Each row comes from the steps of one path. Every step used is in the known rows, and no mark comes twice. Write the path behind each row, first mark first.
Known rows
vises-tifa-ratu-rinim: [ 0.35  1.93  2.84 -0.94 -0.67 -0.08  3.40 -0.06 -3.47  0.14  0.49 -0.39
 -0.15 -1.72 -0.96  0.61  1.20  1.71 -0.05 -0.65 -0.27]
zumak-ratu-rinim: [-0.43  1.38  2.32  0.49 -0.53 -1.31  3.59  0.15 -4.09 -0.05 -0.08  0.65
  0.23 -0.47 -1.10  1.35  0.99  1.11  0.05 -0.79  0.92]
zumak-ratu-rinim-vodu: [-0.19  1.76  2.67 -0.28 -0.51 -0.41  3.42  0.02 -3.50  0.03  0.16  1.46
  0.23  0.28 -0.87  1.16  1.76  1.76  0.18 -0.25  0.97]
zumak-ratu-rinim-vises: [-0.26  1.23  2.86 -0.97 -0.74 -1.25  0.95  0.13 -3.85  0.31  0.40  1.47
  0.15 -1.53 -1.10  1.43  0.64 -0.60 -0.06 -0.84  1.03]
zumak-ratu-rinim-vodu-poso-lifi-tifa-vises: [-1.61  2.28  0.91 -0.12 -0.55 -0.49  0.87 -0.25 -1.07  0.01  0.04  1.85
 -0.98 -3.38 -0.37  1.96  0.54  2.45 -0.35 -0.32  0.53]
poso-lifi-tifa: [-1.18  1.27  0.31  0.83 -0.86 -0.91  0.21 -1.08 -0.14 -0.24 -0.11 -0.10
 -1.75 -2.93 -1.78  1.06  0.55  1.45  0.36 -1.97  0.63]
poso-ratu-rinim: [-0.45  1.25  2.99  0.91 -0.38 -1.19 -0.31 -0.32 -4.57 -0.38  0.23  0.74
 -0.11 -0.65 -1.09  0.76  0.59  1.33  0.36 -1.01  0.25]
tifa-vises-rinim: [-0.36  1.51  3.78 -0.50 -0.79 -0.92  3.03 -0.09 -3.87 -0.47 -0.26 -0.05
 -1.73 -3.48 -1.26  0.64  1.17  0.95 -0.18 -1.78  2.19]
lifi-tifa: [-0.47  1.23  1.24  1.44 -1.09 -1.12  3.31 -1.10 -0.73 -0.08 -0.10 -0.77
 -1.36 -1.38 -1.69  1.55  1.23  0.98  0.10 -1.99  0.74]
lifi-poso-ratu-tifa-vises: [-0.15  1.87 -0.02  3.13 -0.98 -1.56 -0.36 -1.09 -2.16  0.22  0.54 -0.62
 -1.37 -3.47 -0.59  1.43  1.28  0.74 -0.02 -0.77  0.23]
ratu-tifa-vises-rinim-vodu-poso: [ 0.77  2.17  3.41 -0.63 -1.21 -0.12  1.89 -0.32 -1.49 -0.12  0.13 -0.11
 -1.72 -0.97 -0.54  0.42  1.95  2.25 -0.47 -0.81  1.80]
vodu-poso-ratu-zumak: [-0.55  2.00  4.14 -0.99 -1.44 -1.62 -1.53 -0.76 -3.29 -0.52  0.24 -0.22
 -0.82  0.79 -0.91  0.54 -0.98  1.03  0.61 -3.00 -0.34]
lifi-tifa-vises-rinim-vodu-poso: [-0.43  2.09  3.09 -0.42 -1.52 -0.12  3.09 -0.71 -0.93 -0.20 -0.09  0.35
 -2.15 -2.04 -0.80  1.41  1.18  2.35 -0.60 -1.58  1.58]
ratu-tifa-vises-rinim-vodu-poso-lifi: [ 0.10  2.21  2.42 -1.18 -1.09  0.08 -1.15 -0.30 -1.05 -0.27  0.01  0.61
 -2.24 -2.40 -0.61  0.03  1.41  2.81 -0.19 -0.90  1.70]
lifi-tifa-vises-rinim-vodu-poso-ratu-zumak: [-1.00  2.44  4.18 -1.89 -1.03 -0.78  0.04 -0.74 -1.64 -0.44  0.60  0.78
 -1.69 -1.72 -0.28  0.98  0.62  1.97 -0.25 -2.47  0.55]
poso-vodu: [-0.57  0.84  1.72 -0.50 -0.95 -0.28  1.43 -0.84 -2.79 -0.40  0.26 -0.40
 -1.84 -1.14 -1.54 -0.06  1.22  1.30  0.35 -1.05  1.20]
poso-lifi: [-0.72  1.31  1.65  0.22 -0.83 -0.74 -0.92 -0.61 -2.32 -0.47 -0.24  0.25
 -1.48 -2.42 -1.70  0.42  0.25  1.29  0.76 -1.96  1.00]
zumak-ratu-tifa-vises-rinim-vodu-poso-lifi: [-0.14  2.24  1.85 -0.62 -1.05 -0.38  0.69  0.12 -1.25 -0.27  0.01  1.83
 -1.27 -2.79 -0.54  0.43  1.42  2.41 -0.33 -0.54  1.44]
zumak-ratu-tifa-vises-rinim-vodu-poso: [ 0.42  2.10  2.66 -0.19 -1.30 -0.72  3.66  0.08 -1.82 -0.11  0.03  0.98
 -0.88 -1.50 -0.45  0.85  2.07  1.92 -0.64 -0.50  1.38]
vodu-poso-lifi-tifa: [-1.13  1.64  0.49  0.95 -1.68 -0.85 -0.53 -0.98 -0.05 -0.25 -0.34 -0.27
 -1.90 -1.55 -1.55  1.27 -0.61  2.22  0.19 -2.40  0.35]
vises-rinim-vodu: [ 0.30  1.61  4.16 -1.01 -1.12  0.14  2.62 -0.37 -2.95 -0.42  0.05  0.78
 -1.36  0.20 -1.37  0.27  1.85  2.07  0.18 -1.45  1.97]
poso-lifi-tifa-ratu: [-1.03  1.38  0.22  0.84 -0.97 -0.63  0.92 -1.03 -0.56 -0.25  0.37  0.13
 -1.39 -3.43 -1.53  1.69  0.48  1.30  0.68 -1.95 -0.70]

Which path is each row?
[ 0.41  1.64  1.54  1.28 -0.34 -1.22  2.41 -0.65 -1.78  0.05 -0.08 -1.09
 -1.22 -3.13 -1.13  0.80  2.21  0.40  0.01 -0.73  1.32]
ratu-tifa-vises
[-0.09  2.66  2.71 -2.40 -1.15  0.97 -0.82 -0.16 -2.08  0.08  0.53  0.98
 -0.76 -0.99 -0.49  0.19  0.19  3.48  0.16 -0.54 -0.65]
vises-tifa-ratu-rinim-vodu-poso-lifi
[ 0.44  1.69  2.83  0.74 -0.28 -0.44  0.34 -0.52 -2.53 -0.38  0.46  1.30
 -1.01 -2.73 -0.68  0.28  3.08  1.38 -0.17 -0.41  1.19]
poso-ratu-tifa-vises-rinim-vodu
[ 0.24  1.34  3.49 -1.73 -0.89 -0.42  0.41 -0.14 -4.01  0.31  1.08  0.64
 -0.42 -1.57 -0.86  1.54  0.34 -0.38  0.39 -1.05  0.02]
tifa-ratu-rinim-vises
[ 0.60  2.59  3.64 -1.82 -1.46  0.81  2.32 -0.22 -2.67  0.27  0.62  0.23
 -0.25  0.43 -0.47  0.63  0.74  3.02 -0.11 -0.54 -0.66]
vises-tifa-ratu-rinim-vodu-poso
[-0.81  1.88  1.89 -0.78 -1.82  0.22 -0.07 -0.72 -0.01 -0.42  0.00  0.94
 -2.22 -0.59 -1.22  0.85  0.29  3.43 -0.07 -1.95  1.22]
vises-rinim-vodu-poso-lifi-tifa
[-1.28  2.37  1.49 -0.54 -0.51  0.04 -0.96 -0.66 -0.80  0.12  0.22  0.79
 -1.89 -2.81 -0.44  1.50  0.51  2.87 -0.14 -0.75  0.85]
ratu-rinim-vodu-poso-lifi-tifa-vises
[-0.21  1.69  3.42  0.32 -0.24 -0.23 -0.63 -0.55 -4.07 -0.25  0.56  1.60
 -0.06  0.31 -0.84  0.73  1.44  1.89  0.46 -0.46  0.28]
poso-ratu-rinim-vodu
[-0.40  1.66  2.96  0.55 -1.24 -1.14 -1.12 -0.28 -4.45 -0.43  0.13  0.64
 -0.28  0.71 -0.84  1.03 -0.68  1.94  0.11 -1.44 -0.18]
vodu-poso-ratu-rinim
[-0.56  2.57  5.51 -2.86 -1.01 -0.69 -0.89 -0.33 -3.66 -0.65  0.54  1.09
 -1.44 -1.11 -0.21  0.33  0.21  1.73  0.08 -2.38  0.93]
tifa-vises-rinim-vodu-poso-ratu-zumak
[ 0.34  2.33  3.84 -1.09 -1.46  0.45  1.80 -0.23 -3.56  0.01  0.74  0.51
 -0.46  1.55 -0.40  1.43  0.28  2.59  0.43 -0.88 -0.50]
tifa-ratu-rinim-vodu-poso
[ 0.27  1.58 -0.35  3.25 -1.49 -1.38 -0.58 -1.19 -1.61  0.17  0.49 -0.66
 -1.01 -0.56 -0.94  1.10  1.07  1.30  0.28 -0.99 -0.08]
lifi-poso-ratu-tifa
[-0.61  1.72  2.29 -1.11 -0.92 -1.10  3.35 -1.05 -1.04  0.02  0.82 -1.39
 -1.08 -1.12 -1.00  1.69  0.84  0.54  0.61 -2.70 -0.58]
lifi-tifa-ratu-zumak
[-0.87  1.90  1.25 -0.59 -0.34  0.51  0.62 -0.74 -1.16  0.04  0.91  0.98
 -1.05 -1.90 -0.78  1.67  1.32  2.54  0.56 -0.58 -0.37]
poso-lifi-tifa-ratu-rinim-vodu
[-0.13  2.21  2.24 -0.25 -1.50  0.36  2.90 -0.77 -1.33  0.21  0.88  0.13
 -0.69  0.85 -0.43  2.16  0.68  2.81  0.03 -1.00 -0.82]
lifi-tifa-ratu-rinim-vodu-poso
[ 0.14  2.03  3.62 -0.33 -1.85 -0.09  0.98 -0.85 -2.13 -0.21  0.01  0.30
 -1.19  1.47 -1.11  0.79  0.51  2.06  0.41 -1.73  0.67]
rinim-vodu-poso
[ 0.51  1.72  3.03 -1.69 -1.42 -0.32  1.02 -0.61 -2.10  0.30  0.77  0.25
 -0.54 -3.25 -1.35  0.61  0.86 -0.77  0.17 -1.51 -0.38]
rinim-vises-tifa-ratu
[-1.32  2.01  0.91 -0.10 -1.08 -0.26  0.60 -0.35 -0.72  0.04  0.03  1.79
 -0.63 -0.58 -0.70  1.66  0.21  3.07 -0.12 -0.64  0.24]
zumak-ratu-rinim-vodu-poso-lifi-tifa
[ 0.12  2.17  3.96 -0.96 -1.27  0.19  0.85 -0.41 -3.03  0.06  0.16  0.27
 -0.81  2.22 -0.71  0.95  0.46  2.79  0.09 -0.93  0.91]
ratu-rinim-vodu-poso
[ 0.39  1.54  3.10 -1.48 -1.24 -0.54  0.04 -0.61 -1.84  0.33  0.18  0.19
 -0.92 -2.57 -1.67  0.11  0.99 -0.54 -0.13 -1.51  1.14]
rinim-vises-tifa
[ 0.06  1.54  0.60  1.79 -0.34 -1.82  3.90 -0.26 -2.07  0.03 -0.16 -0.21
 -0.39 -3.70 -1.02  1.29  2.30 -0.10 -0.20 -0.48  0.93]
zumak-ratu-tifa-vises
